Each row was made from one small tree. Brackets hold a mark, then the marks that hang from it, in the order of their numbers. Every link used is in the known rows. Write each row's tree.
Known rows:
[q713 [q794 [q453 q31]] [q799 q476]]: [ 1.309  4.271 -0.762  2.057 -3.723  1.246 -1.805 -2.115  2.358 -0.995
 -0.670  0.819  1.540  2.260  1.961  2.758 -4.912  1.442 -4.270  5.452
 -5.812]
[q799 [q476 q453] [q713 q794 q919]]: [-0.107 -2.087 -1.926  1.506 -5.883  1.395 -1.358 -1.874  0.288  1.244
 -0.967  1.487  1.760  0.544  1.269 -0.278 -1.446  0.575 -2.926  4.124
 -8.140]
[q794 [q453 q31 [q919 q476 q713]]]: [ 4.341  0.506 -2.344  4.861 -3.583  0.622 -2.015 -1.825  0.473 -9.096
 -2.556 -2.861  1.577  1.045  0.022  3.986  1.378  3.990 -7.256  4.195
 -0.174]
[q713 [q799 q453]]: [ 2.135 -0.705 -1.091  4.378 -4.030  0.844 -1.125 -0.139  0.310  2.347
 -2.194  0.461  2.486 -0.188  1.375  3.429 -1.723  1.712 -3.405  2.164
 -3.678]
[q799 [q453 q794] q476 q713]: [ 3.393 -2.170  0.565  6.832 -6.321 -0.163 -0.787 -2.907 -6.068  1.023
 -3.967  1.312 -0.454  0.098 -0.441  2.073  1.793  4.288 -4.147  4.907
 -2.761]
[q919 [q713 q799]]: [ 2.556 -2.392  0.081  3.251 -3.964  0.072 -0.631 -0.570  2.404 -0.152
 -0.519  0.352  3.971  1.126  2.890  3.861  1.880  2.387 -1.867  1.968
 -1.456]
[q794 [q453 q31 [q919 [q713 q799]]]]: [ 3.738  1.163 -1.407  3.774 -2.906  1.331 -1.850 -1.305  4.257 -4.739
 -1.356 -2.656  3.492 -0.299  0.413  3.422 -0.782  2.737 -4.318  4.649
 -2.717]
[q476 [q453 q31 q794 [q919 q713]]]: [ 2.088 -2.500 -0.810  4.106 -3.942  1.592 -3.058 -1.621  1.241 -2.345
 -1.622 -2.499  1.880  1.222 -0.702  1.503  4.517  3.917 -0.759  4.685
 -5.046]
[q794 [q453 q31]]: [ 1.308  1.920 -0.873  4.400 -3.038  1.538 -2.486 -2.504 -0.501 -3.055
 -1.882  0.001  3.322 -0.835  1.136  4.769 -0.072  2.065 -4.227  2.267
 -0.155]
[q713 [q794 [q453 q31]] q799 q919]: [-0.350  4.894 -4.103  0.151 -2.270  1.595 -3.059 -0.326  3.572 -1.375
 -1.693 -0.219  3.716  2.069 -0.660  3.054 -8.200 -0.164 -3.690  2.947
 -7.800]
[q453 q31]: [ 1.236  1.064 -1.444  3.929 -4.170  0.874 -2.462 -2.693 -0.205 -0.875
 -1.461  0.389  3.349 -0.759  1.778  3.719  1.838  1.855 -1.268  1.601
  0.165]
[q713 q794 q799]: [ 0.933  0.787 -1.363  0.801 -3.844  0.876 -1.901  1.145  3.068  2.564
 -0.860  1.285  3.268  1.468  1.632  3.400 -2.790  1.208 -2.025  0.960
 -4.754]
[q919 q713]: [ 2.606 -3.205 -0.091  4.023 -4.328  0.171 -0.636 -1.632 -0.155 -1.582
 -1.495  0.564  3.878  0.351  2.858  4.218  4.629  3.129 -1.996  0.897
  0.743]
[q919 q476 [q713 [q799 q453]]]: [ 3.566 -1.925 -1.925  5.377 -4.336 -0.352 -0.212 -0.957 -1.969 -2.775
 -2.727 -0.476  0.791  2.942  1.553  3.557  0.262  2.898 -6.355  3.427
 -3.259]
[q713 [q794 q453]]: [ 1.025  0.825 -0.862  2.196 -2.970  1.769 -1.978  0.326  0.463 -0.995
 -2.314  1.178  2.974  0.471  0.822  4.939 -2.033  1.945 -5.054  0.501
 -2.759]
[q794 [q453 q31 q919]]: [ 2.807  1.740 -1.499  3.814 -3.315  1.844 -2.848 -1.074  2.724 -3.935
 -2.072 -1.979  3.414 -2.056 -0.042  3.784 -0.719  2.670 -4.424  2.962
 -0.583]
[q794 q453]: [ 1.678 -0.949  0.567  3.682 -3.349  1.382 -1.654 -0.291  0.308 -1.454
 -1.687  0.711  3.593 -0.762  2.068  5.390 -0.203  2.458 -4.865  1.026
  0.215]
[q794 [q453 q31 [q919 q713]]]: [ 3.795  0.365 -1.661  4.650 -3.098  1.437 -1.931 -2.287  1.929 -6.133
 -2.254 -2.401  3.385 -1.273  0.227  3.882  2.044  3.493 -4.562  3.574
 -0.426]
[q713 q794 q799 [q919 q476]]: [ 0.600  1.339 -3.910 -0.913 -4.127 -0.012 -2.230  2.343  3.471 -0.647
 -1.225  0.469  2.431  4.621  0.421  2.619 -6.946  0.526 -3.944  1.746
 -6.720]
[q919 [q476 [q453 q31]]]: [ 0.202 -0.619 -1.814  4.139 -4.326  1.389 -2.998 -2.426 -1.144 -2.806
 -0.688 -0.430  0.973  1.913  2.016  2.555  1.926  1.667 -3.988  3.267
 -3.123]
[q794 [q453 [q919 q476]]]: [ 3.692 -1.040 -0.739  3.391 -4.162  0.874 -2.119  1.555  2.186 -5.281
 -2.015 -1.574  1.942  0.360  0.636  4.459 -1.446  3.591 -7.621  2.368
  0.064]

Which tree is each row?
[ 3.645  1.458 -4.440  2.711 -4.420  0.351 -2.287 -1.281  0.699 -6.387
 -2.659 -2.146  0.979  2.352 -0.531  2.500  1.453  3.332 -4.441  3.175
 -3.012] -> [q453 q31 [q919 q476 [q713 q794]]]
[ 2.682  0.680 -1.152  3.231 -4.257  0.816 -3.523 -0.284  1.674 -1.122
 -2.377 -1.747  2.467  0.202 -1.419  2.747  1.045  3.725 -0.526  3.153
 -1.689] -> [q453 q31 q794 q919]
[ 0.460 -3.984  0.431  2.940 -6.043  0.547 -1.889 -1.624 -0.979  1.352
 -1.038  0.936  1.403  1.474  0.465  0.129  0.091  2.360 -1.693  5.336
 -6.550] -> [q799 [q476 [q453 q794]] [q713 q919]]
[ 1.928 -0.591 -1.393  1.494 -3.708  0.469 -1.005 -0.063  2.378  0.382
 -1.213  0.837  3.282  2.397  1.899  3.482 -0.075  1.987 -2.093  1.537
 -4.476] -> [q919 [q713 q794 q799]]
[-0.691  0.531 -3.482  1.376 -3.879  1.072 -3.163 -0.697  2.940 -1.617
  0.248 -1.069  2.009  3.554  1.185  1.133 -4.125 -0.196 -3.187  4.401
 -7.717] -> [q713 q799 [q919 [q476 [q453 q31]]]]
[ 2.687 -0.927  0.026  1.537 -4.946 -0.127  0.082 -0.953  2.831  0.563
 -0.236  1.415  2.086  3.274  3.672  2.175 -0.134  2.541 -1.973  4.150
 -4.813] -> [q919 [q713 q794 [q799 q476]]]
[ 3.264 -5.724  2.237  3.482 -5.543  0.771 -1.208 -0.370  3.009 -0.620
 -0.457 -1.267  1.154  2.163  1.788  0.725  4.460  4.886 -1.351  6.085
 -4.798] -> [q799 [q476 [q453 q794 [q919 q713]]]]
[ 2.344 -0.508 -0.576  3.313 -6.062  0.296 -0.784 -2.524 -2.064  0.578
 -1.900  2.190  1.340 -0.397  1.888  1.944  1.078  2.530 -3.405  2.941
 -2.483] -> [q799 q476 [q713 q794]]
[ 1.497 -4.041  0.815  2.687 -4.394  1.860 -3.252  1.929  3.118  1.414
 -1.191 -1.342  2.285  0.451 -0.227  1.814  1.737  3.498 -1.187  2.983
 -4.743] -> [q476 [q453 q794 q919]]
[ 0.552  1.363 -3.478  0.493 -3.412  0.770 -2.282  1.437  0.680 -4.070
 -2.662  0.334  2.164  3.523 -0.243  4.150 -6.156  1.442 -7.261  1.426
 -4.899] -> [q713 [q794 q453] [q919 q476]]
[ 4.642 -1.504 -0.734  3.384 -3.777  0.250 -1.101  1.310  3.821 -6.100
 -1.327 -2.272  2.087  2.123  1.000  4.035 -1.414  3.771 -7.597  3.992
 -1.982] -> [q794 [q453 [q919 q476 [q713 q799]]]]
[ 1.119 -1.030 -0.617  3.372 -4.056  2.004 -4.077 -0.330  2.213 -0.187
 -1.363 -2.070  1.782  0.376 -0.960  1.445  1.772  3.068 -0.623  4.178
 -5.222] -> [q476 [q453 q31 q794 q919]]
[ 1.178 -0.927 -1.533  3.439 -4.153  2.504 -3.236 -1.317  3.552 -0.806
 -0.555 -1.929  2.764 -1.747  1.053  1.348  2.167  1.808 -1.392  3.321
 -3.859] -> [q476 [q453 q31 q919]]
[ 3.181  0.889 -1.924  3.475 -4.698  0.001 -3.619  0.081  0.295 -3.989
 -2.611 -2.130  0.590  2.571 -1.700  2.824  0.370  4.265 -3.232  3.792
 -1.529] -> [q453 q31 q794 [q919 q476]]
[ 4.713 -2.484 -1.251  2.671 -4.799 -0.377 -1.089  1.171  4.223 -3.914
 -0.856 -1.915  2.191  2.200  1.632  2.941  0.537  3.498 -4.597  3.366
 -1.703] -> [q453 [q919 q476 [q713 q799]]]
[ 1.415  1.064 -2.601  2.723 -3.637  1.236 -1.498  0.554  0.330  2.864
 -2.929  0.904  1.812  1.042  0.365  3.064 -3.605  1.272 -3.717  1.698
 -6.716] -> [q713 q794 [q799 q453]]
[ 2.136  3.534 -2.957  2.116 -2.906  2.311 -3.239 -0.317  2.641 -3.421
 -2.667 -1.526  2.714 -0.938 -1.104  3.408 -2.609  2.291 -4.758  2.593
 -3.679] -> [q713 [q794 [q453 q31 q919]]]
[ 1.381 -4.294  2.328  4.839 -6.218  0.759 -1.628 -2.470 -2.829  1.575
 -1.004  1.401  0.387  0.713  1.271  1.089  3.337  3.501 -2.410  5.265
 -4.372] -> [q799 [q476 [q453 q794]] q713]
[ 0.267 -3.439 -1.817  3.187 -5.263  0.422 -2.883 -0.194 -3.135 -1.635
 -2.356  0.020  0.762  3.008 -1.506  1.546 -0.567  2.320 -4.478  3.474
 -6.133] -> [q799 [q713 [q919 [q476 [q453 q794]]]]]
[ 1.207 -1.954 -1.911  4.896 -4.267  0.940 -2.037 -3.507 -2.035 -5.004
 -0.891 -0.898  1.027  2.758  2.276  2.531  4.746  2.449 -4.260  3.823
 -2.870] -> [q919 [q476 [q453 q31]] q713]
[ 3.534 -2.036 -0.312  2.771 -5.057 -0.283 -2.799  2.367  1.256 -2.442
 -2.371 -1.453  1.021  2.661 -0.846  3.317  0.259  4.744 -3.856  2.534
 -0.896] -> [q453 q794 [q919 q476]]
[ 4.387 -2.148 -0.306  4.671 -5.886  0.607 -0.493 -0.754  1.777  0.243
 -2.401 -0.807  1.316 -1.312  1.821  1.484  0.459  3.581 -3.587  4.435
 -2.023] -> [q799 [q453 q919] q476]
[-0.321 -1.576 -4.161  1.684 -4.937  1.245 -2.561 -0.463 -1.888 -1.781
 -2.146  0.421  1.056  2.017 -0.589  1.134 -2.080  0.558 -5.656  2.223
 -7.718] -> [q799 [q713 q794 [q919 [q476 q453]]]]
[ 1.036 -2.195 -0.922  4.920 -4.185  0.586 -2.969 -2.691 -3.338 -4.394
 -1.690 -1.063  0.050  4.837  0.243  2.660  4.335  3.749 -3.244  4.615
 -4.438] -> [q919 [q476 [q453 q31 q794]] q713]
[ 3.305  1.837 -2.201  4.074 -3.783  1.058 -2.936 -0.595  1.251 -6.801
 -2.261 -2.348  1.537  0.243 -0.170  3.883 -1.396  3.120 -6.967  3.574
 -0.345] -> [q794 [q453 q31 [q919 q476]]]
[ 0.801 -3.208  2.092  2.492 -5.249  1.166 -1.010 -0.680  4.150  3.088
  1.659  1.131  2.140  1.336  4.815  1.251 -0.251  1.455 -1.633  5.026
 -5.540] -> [q713 [q799 [q476 q453]]]
[ 4.102 -2.620 -0.513  2.511 -4.314  0.338 -0.962  0.798  5.517 -0.937
 -0.678 -1.573  4.025 -0.154  1.747  2.826  1.280  2.990 -1.888  2.767
 -1.929] -> [q453 [q919 [q713 q799]]]
